Known rows, with every step that occurs
vugenef/rosob/lokimud: [ 0.95  0.97 -3.72  0.36 -1.43  1.07 -0.21 -2.17  2.90  3.74 -0.24 -0.94
  1.02 -1.13 -1.01 -3.11 -0.04 -0.97 -3.26  1.10 -1.45  1.17  5.25 -1.18
  2.20]
vugenef/rosob/lokimud/fafak/giru/padi: [ 0.29  1.54 -4.34  2.01 -1.57  1.38  0.74 -2.55  3.94  0.43 -0.40  0.02
  0.21 -1.01 -0.60 -3.64 -1.12 -0.63 -3.34  2.11 -0.86  1.34  5.96 -0.74
  2.78]
giru/padi/lokimud: [ 0.03  2.98 -3.01 -0.55 -0.90  3.07  1.58 -1.40  2.14  0.62 -1.17  0.31
  0.64 -0.43  0.19 -1.67  1.62 -1.18 -5.26  4.18 -0.26 -0.23  2.65 -2.77
 -2.65]
lokimud/fafak: [-1.72  1.30 -2.83 -1.51 -1.58  2.31  1.35 -1.78  4.85  0.47 -1.66  0.08
  2.11  1.38 -1.81 -3.37 -2.64 -0.96 -0.92  2.99  0.12  1.20  3.89 -1.20
 -3.22]
vugenef/rosob/lugu/padi/giru: [ 0.97  2.58 -2.21  0.42 -1.30  2.07 -1.08 -2.07  0.93  1.66  1.28 -2.39
  0.89  0.02  0.15 -1.56  1.86 -1.46 -1.32  2.15 -3.17  1.83  4.05 -0.86
 -1.12]
fafak/lokimud/rosob/lugu/nedob: [ 0.34  2.55 -2.68 -2.08 -1.46  1.94  0.27 -2.16  0.91 -0.75 -0.05 -1.18
  0.89  0.00  0.54 -3.55  0.94 -1.50 -2.09  4.81 -0.91  1.08  4.54 -1.70
  2.47]
vugenef/rosob/dava: [ 0.87  0.60 -2.99  1.56 -1.21  1.18  1.03 -0.05  2.05  3.98 -0.23 -2.21
  1.18 -1.14 -1.10 -1.74 -1.77 -2.25 -3.01  0.30 -1.16  1.91  4.30 -1.28
 -0.56]
dava/rosob/lokimud/fafak: [-0.40  0.80 -3.09 -1.95 -1.63  1.29  0.27 -2.93  3.32  1.68 -1.19 -1.05
 -2.58  0.87 -0.99 -3.04 -0.82 -1.42  0.63  3.35  0.87  1.41  6.30 -0.71
  3.05]
vugenef/rosob/lokimud/fafak/giru: [-0.03  1.32 -3.97  1.55 -1.64  1.08  0.53 -2.45  4.07  0.99 -0.54 -0.22
  0.77 -0.93 -1.25 -4.18 -1.15 -0.59 -2.31  1.76 -1.04  1.44  5.99 -0.47
  2.38]
rosob/lokimud/fafak/giru/padi: [-0.72  2.51 -3.43  0.40 -0.78  1.56  2.60 -2.05  4.88 -0.36 -2.51  1.26
  1.09 -0.25 -0.20 -4.78 -0.89 -0.07 -0.19  5.24  0.28  0.49  6.73 -1.25
  0.76]
vugenef/rosob/giru: [-0.49  1.81 -2.47  3.51 -1.43  1.06 -0.22 -1.01  3.24  2.96  0.03 -1.65
  1.10 -1.15 -2.06 -3.09 -2.19 -1.25 -4.34  0.42 -1.92  1.10  4.05 -1.09
 -2.05]
zusis/padi/lokimud: [ 1.06  2.93 -3.45 -0.96 -1.91  1.59  1.55 -0.35  2.44  0.46 -0.74  0.74
  2.18 -0.25 -0.91 -1.57  2.83 -1.78 -1.40  3.36 -0.33 -1.10  3.68 -2.62
 -5.03]
lugu/padi/lokimud/rosob: [-0.93  2.36 -3.48 -1.62 -2.10  2.55  1.42 -1.30  0.68  0.17  0.15 -0.97
  1.71 -0.75 -1.41 -2.64  3.07 -2.35 -5.21  5.50 -1.93  1.00  4.22 -1.85
 -1.75]
giru/padi/lokimud/rosob/lugu/nedob: [ 0.13  3.16 -2.86 -1.02 -1.04  3.06  0.81 -2.54  0.04  0.15 -0.49 -0.45
  0.25 -0.93  1.23 -1.03  1.81 -1.87 -4.99  4.94 -0.11 -0.11  4.03 -2.29
 -0.91]
dava/rosob: [-0.42  1.01 -1.61 -1.46 -1.26  1.93 -0.90 -1.04  2.45  3.10  0.26 -2.63
 -1.60  1.07 -1.34 -1.66 -1.42 -2.36  0.60  1.56 -0.01  1.41  3.34 -1.15
 -0.78]
dava/rosob/lugu/nedob: [ 0.01  1.96  0.00 -3.87 -0.92  2.26 -1.46 -2.24  0.36  2.99  0.51 -2.76
 -1.94  1.48  0.81 -1.17 -0.45 -2.48  2.80  2.86 -0.29  1.21  5.40 -1.25
 -2.17]
lugu/nedob: [-0.16  2.08  0.29 -3.75 -0.47  2.94  1.16 -1.17  1.55  5.48 -0.33 -0.30
  1.62 -0.58  0.59 -2.84 -1.67 -2.38 -0.08  2.47  0.28 -0.38  5.03 -2.64
 -5.78]
giru/padi: [ 0.56  2.41 -2.53  0.32 -0.48  3.18  0.90 -0.24  2.82  2.34 -0.50 -0.63
  1.10  0.26  0.76 -0.99 -1.14 -1.75 -3.84  2.88 -0.59  0.29  2.29 -2.91
 -3.00]
giru/padi/lokimud/fafak: [-0.49  2.76 -3.68 -0.70 -1.41  3.08  2.04 -2.20  2.95 -1.01 -1.64  0.98
  0.28 -0.01 -0.03 -2.10  0.94 -0.96 -5.31  4.63  0.29  0.06  3.41 -2.33
 -2.29]
vugenef/rosob/giru/padi: [ 0.01  2.11 -3.00  4.28 -1.40  1.49  0.08 -1.03  3.08  2.24  0.14 -1.29
  0.16 -1.29 -1.03 -2.36 -2.15 -1.35 -6.04  0.83 -1.62  0.91  3.93 -1.50
 -1.57]
fafak/giru/padi: [-1.11  3.85 -1.25  3.57  0.21  2.87  1.47  1.12  3.94 -0.69 -0.15 -0.79
  1.91 -0.43  0.07 -3.17 -2.61 -1.36  0.07  3.30 -1.10  0.26  2.40 -1.64
 -4.57]
fafak/lokimud: [ 0.28  2.38 -2.69 -1.73 -1.27  2.07  1.37 -0.64  3.61  0.08 -0.89  0.03
  1.17  0.61 -0.61 -4.61  0.49 -0.74 -2.14  3.67 -0.96  0.87  2.98 -2.34
 -0.40]

Rows
[ 0.12  2.47 -3.92  0.82 -1.05  2.55  1.96 -1.30  0.87  0.32 -1.17 -0.70
  0.33 -1.31  0.16 -1.04  1.25 -1.99 -5.97  4.51  0.29  0.29  3.48 -2.21
  0.22]  giru/padi/lokimud/rosob/dava
[-1.27  2.35 -3.21  4.21 -1.08  1.60  0.30 -0.98  1.63  1.45 -0.34 -2.31
  1.63 -1.52 -1.39 -1.79 -2.35 -2.19 -5.31  3.38 -0.64  0.62  3.59 -1.21
  0.88]  lokimud/rosob/giru/padi
[-2.09  2.76 -3.04  0.83 -1.58  1.24  1.03 -2.27  1.19  0.10 -1.50 -0.91
  1.81 -1.77 -2.83 -3.34  1.69 -1.11 -4.70  4.46 -0.47  0.09  3.72 -1.01
 -0.57]  padi/lokimud/rosob/giru
[-0.47  2.08 -1.60 -1.77 -0.84  2.17 -1.25 -2.35 -0.76  2.54  0.55 -3.02
  2.58 -0.36  0.34 -1.03 -0.69 -2.67 -0.29  3.56 -0.97  1.03  4.70 -1.06
  0.00]  lokimud/rosob/lugu/nedob
[-2.07  2.77 -2.58  1.99 -1.01  2.70  2.17 -0.78  5.35 -2.63 -1.21  0.36
  1.40  0.76 -0.87 -3.86 -3.46 -0.91 -0.21  3.88  0.06  0.95  3.94 -0.95
 -3.51]  lokimud/fafak/giru/padi
[-1.53  4.02 -2.12  3.73 -0.19  2.57  1.55  0.07  2.73 -2.36 -0.30 -0.64
  1.48 -1.28 -0.49 -3.28 -0.80 -1.24 -1.45  4.27 -0.83  0.18  2.74 -1.20
 -2.29]  fafak/giru/padi/lokimud/rosob
[ 0.16  3.42 -1.47  0.67 -0.78  2.87  1.89 -0.51  2.13  1.88  0.11 -0.98
  0.93 -0.32 -0.40 -2.73  2.82 -1.79 -0.99  4.57 -1.93  0.74  2.95 -1.65
 -2.97]  lugu/padi/giru
[ 0.31  2.58 -3.61 -1.38 -1.73  1.95  0.38 -1.67  1.17 -1.86  0.23 -1.52
  1.03  0.42  0.15 -3.45  1.80 -1.52 -2.89  5.39 -1.83  1.62  4.16 -1.62
  2.69]  fafak/lokimud/rosob/lugu/padi
[-1.27  3.86 -2.12  4.12 -0.15  2.29  2.50  0.55  2.39 -2.07 -0.75 -0.83
  1.34 -1.55 -0.25 -3.11 -0.93 -1.58 -1.40  4.49 -0.46  0.40  3.37 -1.16
 -2.20]  fafak/giru/padi/lokimud/rosob/dava
[-1.73  3.70 -2.37  2.95 -1.09  1.75  2.43 -1.27  3.80 -0.19 -2.41  0.66
  0.29 -0.76 -1.22 -3.57 -0.93 -0.52 -5.29  4.74 -0.26 -0.31  4.56 -2.03
 -4.56]  rosob/giru/padi/lokimud/fafak
[-0.95  2.46 -1.91  1.65 -1.34  1.61  0.35 -1.45  2.49  1.09 -0.66 -1.62
 -3.18 -0.04 -1.18 -2.27 -0.87 -1.76 -2.79  3.26  0.28  0.62  4.44 -1.35
 -1.14]  dava/rosob/giru/padi/lokimud
[-2.64  3.09 -2.61 -0.77 -1.53  2.09  2.24 -2.18  3.87 -2.75 -2.12  0.93
  1.66 -0.22 -2.44 -4.87  0.97 -0.17 -1.02  4.76 -0.09  0.31  4.01 -0.83
 -3.75]  padi/lokimud/fafak/giru
[-0.56  2.11 -2.87 -0.86 -1.27  2.13 -1.07 -1.50 -0.39  1.00  0.86 -3.48
  2.83  0.25 -0.30 -0.74  0.34 -2.68 -1.76  4.38 -2.26  1.80  4.08 -1.03
  0.47]  lokimud/rosob/lugu/padi
[ 1.02  3.07 -3.92 -0.66 -2.08  1.41  0.57 -1.19  0.90 -0.59 -0.23 -0.35
  2.35 -0.39 -0.53 -0.77  3.35 -2.09 -1.39  4.02 -0.59 -0.58  4.21 -1.98
 -2.46]  zusis/padi/lokimud/rosob/lugu
[-0.20  2.64 -3.95  0.41 -1.16  2.86  1.05 -1.85  1.25 -0.07 -0.69 -0.48
  0.63 -0.98 -0.04 -1.17  1.30 -1.66 -6.26  4.30 -0.11  0.05  2.81 -2.18
  0.08]  giru/padi/lokimud/rosob
[ 0.19  1.01 -2.49 -1.90 -1.21  1.27 -0.22 -2.04  2.55  3.32 -0.71 -1.75
 -2.13  0.43 -0.77 -2.58 -0.10 -1.66  0.73  2.92  0.27  1.10  5.52 -1.16
  2.44]  dava/rosob/lokimud
[-1.46  2.32 -2.36  1.57 -1.72  1.65  0.63 -1.96  3.05 -0.12 -1.01 -1.13
 -3.48  0.28 -1.30 -2.59 -1.38 -1.59 -2.82  3.61  0.65  0.79  4.96 -1.09
 -0.80]  dava/rosob/giru/padi/lokimud/fafak
[-0.17  2.76 -3.87  2.14 -1.59  1.54  1.33 -1.24  2.56 -1.63 -0.66 -0.67
  0.14 -0.75 -0.62 -4.12 -0.27 -1.16 -5.54  4.67 -0.60  0.84  3.79 -1.78
  3.17]  fafak/lokimud/rosob/giru/padi
[-0.42  1.54 -3.59 -2.01 -1.19  1.27  2.07 -2.68  4.52  1.86 -2.82  1.05
  1.63  0.25 -0.92 -4.38 -0.36 -0.21 -0.45  4.59  0.30  0.62  6.73 -1.45
  0.79]  rosob/lokimud/fafak
[ 0.50  3.21 -3.18 -0.20 -1.43  1.91  0.63 -2.01  1.04 -2.11  0.14 -1.49
  0.48 -0.06  0.25 -3.52  3.01 -1.24 -2.09  5.56 -1.58  1.42  3.73 -1.20
  3.57]  fafak/lokimud/rosob/lugu/padi/giru
[ 0.19  3.16  0.79 -4.85 -0.12  2.70 -0.46 -1.81  0.14  3.65 -0.36 -1.52
  2.33  1.05  1.77 -1.64  0.07 -1.70  2.80  3.83 -1.40  0.42  5.38 -2.19
 -6.42]  rosob/lugu/nedob
[-0.28  2.24 -1.47 -3.29 -1.57  2.19 -1.15 -2.03  0.45  0.66  0.50 -2.75
 -2.00  1.71 -0.02 -1.26  1.92 -2.24  0.87  4.32 -1.39  1.72  4.93 -1.15
 -1.63]  dava/rosob/lugu/padi/lokimud
